Each row was made from one walk, in order. Every step used is in the known rows, and no mark comes twice. Write each row's walk.
Known rows:
nizek gobag forak zipufi situ bemi sofeg tanog: [-1.13,-1.01,1.21,2.35,0.78,3.07,-2.55,-4.23,0.28,4.47,-0.60,0.33,-0.47,-1.95,2.58,-1.42,1.71,-0.13,2.26,0.43,-0.03,3.76,-0.04,1.75]
situ bemi sofeg tanog nonek gobag forak: [0.06,1.29,1.99,2.22,-0.82,-0.19,-1.45,-0.38,0.86,1.78,-0.52,0.10,5.35,-2.40,1.23,-1.84,-0.15,3.88,3.15,3.02,0.73,4.66,-2.00,3.05]
difonuk tanog sofeg: [-0.70,-0.30,2.67,-0.09,0.52,0.88,-0.86,0.53,-1.02,-0.52,1.52,-1.76,-0.80,0.26,1.94,-2.47,-0.49,1.19,-1.77,1.60,2.64,-1.71,0.79,2.44]
gobag forak zipufi situ gemet: [1.65,-0.49,0.30,1.87,1.15,0.57,-0.66,-4.74,2.73,2.63,-2.26,-0.92,-2.02,0.29,1.60,-1.19,1.50,-0.15,0.59,0.71,-0.59,1.76,1.77,0.03]
situ zipufi: [-0.80,-0.18,-0.41,0.01,-0.77,0.60,-1.70,-0.99,-1.39,1.55,0.42,0.87,-0.19,-3.09,1.78,0.28,0.92,1.20,-0.33,0.23,-0.43,0.69,-1.10,0.44]
difonuk tanog nonek gobag forak: [-0.26,-0.33,0.99,1.23,1.26,-1.24,-0.39,-0.98,2.41,0.48,1.28,-1.96,0.63,0.30,-0.01,0.02,0.52,1.15,-1.23,2.98,1.62,0.19,0.21,3.72]
difonuk tanog nonek gobag forak zipufi situ: [-0.33,-0.20,1.06,1.65,1.29,-0.51,-0.63,-2.84,2.73,1.24,0.54,-2.20,0.05,0.76,-0.79,-0.21,1.00,0.71,-1.17,2.88,1.06,1.10,1.29,2.64]
sofeg tanog nonek gobag forak: [0.75,0.23,0.00,2.83,-1.19,-1.65,-1.11,-0.70,1.34,0.63,-1.78,-2.86,5.01,-0.72,-0.64,0.54,1.27,1.68,2.63,3.57,-0.46,2.91,-0.27,1.82]
nonek gobag: [-1.73,-1.07,-0.12,1.31,-0.35,-0.92,0.81,0.68,2.02,0.75,1.51,-0.94,2.85,-0.30,0.12,0.61,0.54,1.44,0.39,1.17,0.52,2.83,-0.87,1.61]
nonek tanog: [-0.65,0.67,0.44,2.05,0.63,-1.36,0.64,-0.16,0.00,0.01,1.09,-0.52,2.28,1.33,0.30,1.28,-0.04,0.56,0.39,1.57,-0.41,0.89,-0.44,0.62]
zipufi situ bemi: [-1.18,-0.11,2.77,-0.64,-0.18,1.24,1.33,-0.36,-1.01,1.23,0.14,0.64,0.46,-0.09,-0.30,-1.61,-0.80,2.25,0.53,1.59,1.54,0.83,0.75,0.99]
difonuk tanog: [-0.48,-0.57,1.57,-0.51,0.71,1.32,-0.36,-0.19,-0.78,0.10,2.26,-1.49,-1.70,0.41,-0.09,0.04,-0.66,0.06,-2.17,1.09,1.42,-1.95,0.77,1.37]
difonuk tanog sofeg bemi situ gemet: [1.01,-0.92,3.58,0.10,-1.64,0.15,-1.95,1.04,-1.53,0.36,0.91,-2.91,-0.85,-0.06,1.49,-4.85,-1.67,4.16,-0.74,1.98,4.22,0.94,0.54,2.24]
tanog sofeg bemi: [0.14,-0.52,2.46,0.79,-1.14,-0.69,-0.76,2.62,-1.27,-0.70,-2.02,-1.96,1.08,-0.43,1.72,-4.50,-0.73,2.68,1.72,0.72,1.92,1.22,0.83,1.60]
gobag nonek tanog sofeg bemi: [-0.55,-1.68,0.67,2.57,-1.36,-1.24,0.74,2.04,1.07,1.09,0.74,-2.37,3.37,0.57,1.22,-0.46,-0.41,1.57,-0.28,1.85,2.00,1.46,0.11,1.63]
difonuk tanog nonek gobag: [-0.98,0.08,1.04,0.62,0.49,-0.97,-0.59,0.01,1.33,-0.04,1.80,-1.72,1.37,0.20,-1.18,0.08,0.03,1.61,-1.28,2.66,1.85,0.43,-0.22,2.79]
tanog sofeg: [-0.24,0.42,1.44,0.52,-0.15,-0.58,-0.67,0.89,-0.26,-0.88,-1.03,-0.27,1.21,-0.14,2.51,-3.06,0.23,1.38,0.39,0.64,1.46,0.32,0.00,1.32]
sofeg tanog: [0.60,0.08,0.48,0.94,-1.79,0.93,-1.10,0.07,-1.75,0.22,-0.73,-2.42,2.60,-0.60,-0.82,0.48,0.06,0.55,1.75,1.47,-0.74,0.78,0.28,-0.59]
nonek gobag forak zipufi: [-0.80,-1.17,-0.74,3.17,1.03,-0.86,0.07,-2.66,4.82,2.01,0.09,-2.30,1.44,-0.34,1.43,0.49,2.12,0.06,1.20,1.13,-0.90,3.71,-0.19,1.50]
bemi situ: [1.67,-0.05,-0.46,0.29,-1.81,-1.42,-0.89,-1.78,0.59,0.52,1.06,-0.08,-0.28,0.48,-0.38,-1.11,-0.38,1.45,-0.53,0.13,0.63,2.13,-0.96,-0.85]
forak zipufi situ bemi sofeg tanog nonek gobag: [-0.49,1.68,0.98,2.13,-1.10,0.87,-1.89,-3.14,1.06,2.23,-1.49,-0.80,3.99,-0.95,-1.73,-1.49,0.71,2.45,2.92,1.85,-0.42,5.71,0.04,-0.47]
forak zipufi: [-0.19,0.92,-1.11,0.82,0.24,0.84,-1.69,-2.96,1.74,0.90,-0.95,-1.50,-0.39,-0.20,-0.79,-0.13,1.19,-1.20,1.21,-0.98,-1.70,1.93,0.11,-2.29]
sofeg tanog nonek: [1.19,1.27,0.07,1.12,-1.67,-0.82,-1.89,-0.05,-1.03,-0.40,-2.29,-2.05,3.92,-0.61,-1.95,0.18,0.42,1.12,2.42,2.48,-0.65,1.31,-0.10,-0.07]

Write each row's walk:
[-0.62,0.78,-0.64,1.38,-0.28,-2.87,-0.31,0.28,2.47,-0.22,-0.79,-0.17,3.84,-0.27,-1.35,0.08,0.89,1.86,1.05,2.06,0.52,2.98,-1.22,1.86]	tanog nonek gobag
[1.92,-1.16,0.79,0.59,-2.55,-1.33,-0.85,0.59,-0.77,0.55,-0.52,-2.24,-0.34,0.16,-1.33,-2.58,-1.47,2.72,1.27,0.12,1.05,2.77,0.25,-0.41]	sofeg bemi situ
[0.89,-0.65,1.85,0.97,-2.66,-1.32,-2.17,0.92,-1.66,0.40,-1.26,-1.61,0.79,-1.68,2.33,-5.08,-0.50,4.20,1.19,0.88,2.10,2.86,-0.32,1.23]	tanog sofeg bemi situ zipufi
[-0.10,1.41,2.34,0.74,-1.48,1.66,-1.57,0.40,-1.78,1.37,0.21,0.60,3.87,-2.32,0.74,-1.90,-1.19,3.14,2.55,1.54,0.69,3.08,-1.72,1.03]	situ bemi sofeg tanog
[1.20,-0.47,2.03,0.99,-2.27,-1.60,-1.33,1.38,-0.88,-0.38,-1.50,-2.10,0.93,-0.12,1.44,-5.22,-0.97,3.60,1.34,0.73,2.22,2.55,0.17,1.08]	tanog sofeg bemi situ
[-0.30,0.86,2.62,1.19,-1.48,0.36,-0.15,-0.34,-0.89,1.62,-0.44,1.25,4.50,-0.93,-0.98,-1.76,-0.73,4.10,1.72,3.00,1.55,4.20,0.01,2.12]	zipufi situ bemi sofeg tanog nonek gobag
[-0.49,0.28,2.33,2.63,-0.31,-1.95,-0.03,1.89,-1.11,-0.56,-0.65,-2.01,3.14,1.01,1.73,-2.34,-0.65,2.72,1.85,2.12,1.09,1.91,0.15,1.88]	nonek tanog sofeg bemi
[2.42,1.31,-0.09,3.58,-1.02,-0.35,-2.31,-2.94,0.74,1.77,-2.25,0.52,4.03,-0.63,-0.62,-0.59,0.93,1.61,1.82,1.92,-0.91,4.86,0.70,0.99]	bemi sofeg tanog nonek gobag forak zipufi situ
[0.32,-1.71,0.41,2.71,-2.24,-1.92,0.34,1.13,1.47,1.34,1.28,-2.37,3.13,0.74,1.05,-1.07,-0.63,2.35,-0.55,1.89,2.29,2.57,-0.33,1.17]	gobag nonek tanog sofeg bemi situ
[0.34,0.39,2.56,1.96,-0.72,0.05,0.09,-1.26,0.23,2.15,-1.00,0.87,3.90,-0.82,0.18,-1.83,-0.23,3.63,1.69,3.40,1.19,3.94,0.39,2.99]	zipufi situ bemi sofeg tanog nonek gobag forak
[-0.70,-1.34,-0.93,2.11,-0.56,-0.71,1.24,0.46,1.97,1.56,2.13,-1.04,2.64,0.78,0.12,2.38,0.00,-0.18,-1.42,1.40,0.74,0.67,-0.36,0.59]	gobag nonek tanog
[-0.07,1.75,1.45,2.76,-0.69,0.27,-2.35,-1.78,1.73,2.21,-1.08,-0.63,5.13,-2.47,0.85,-1.79,0.45,3.19,3.77,2.58,-0.10,5.60,-1.97,1.84]	situ bemi sofeg tanog nonek gobag forak zipufi
[0.14,0.65,-0.03,2.02,-2.01,-1.46,-1.34,0.27,0.28,0.07,-1.26,-2.68,5.71,-0.79,-1.91,0.51,0.72,2.16,2.61,3.21,-0.28,3.18,-0.69,0.97]	sofeg tanog nonek gobag
[1.88,1.16,0.73,2.80,0.56,0.45,-1.75,-4.77,1.88,2.40,-3.10,-0.71,1.22,-0.64,0.70,-1.62,1.32,0.74,2.35,1.91,-1.10,3.23,1.09,0.71]	gobag forak zipufi situ bemi sofeg tanog nonek
[-0.04,0.42,-0.23,0.72,0.14,1.29,-0.69,-3.69,0.86,1.39,-1.35,-0.69,-1.03,0.74,-1.47,-0.51,0.97,-0.72,0.45,-0.46,-1.08,1.80,1.79,-2.23]	forak zipufi situ
[-0.06,0.16,2.02,2.88,-1.60,-2.37,-1.35,0.50,-1.46,0.49,0.00,-1.70,2.91,-0.38,2.49,-2.79,-0.37,4.05,1.39,2.24,1.14,3.32,-0.88,1.65]	nonek tanog sofeg bemi situ zipufi
[-0.49,-0.57,1.07,3.67,-0.12,0.51,-0.43,-2.92,3.12,3.11,-0.19,-1.76,3.48,-1.10,1.32,-0.64,1.35,2.03,2.29,2.39,-0.35,5.53,0.01,2.02]	nonek gobag forak zipufi situ bemi sofeg tanog
[1.37,-1.22,0.54,0.53,-3.07,-0.89,-1.92,-0.04,-1.72,1.54,-0.26,-1.75,-0.46,-1.85,-0.10,-2.46,-0.89,3.58,1.05,0.18,0.77,3.21,-0.45,-0.10]	sofeg bemi situ zipufi
[0.17,1.24,0.47,2.89,0.61,-1.88,-0.91,-2.71,3.75,1.79,-1.69,0.67,3.55,-0.77,0.03,-1.44,1.28,2.53,1.94,2.53,0.23,5.05,-0.61,2.61]	tanog nonek gobag forak zipufi situ bemi sofeg
[1.46,0.35,1.19,2.63,0.55,1.56,-1.27,-4.55,1.44,2.78,-2.09,-0.91,0.28,-0.62,1.50,-1.36,1.08,0.33,1.98,1.33,-1.19,2.86,1.36,0.42]	gobag forak zipufi situ bemi sofeg tanog
[0.30,2.22,2.06,0.77,-1.41,0.56,-2.09,0.27,-1.35,0.93,-0.74,0.92,4.67,-2.26,0.09,-2.10,-0.97,3.61,2.97,2.03,0.72,3.38,-1.98,1.33]	situ bemi sofeg tanog nonek
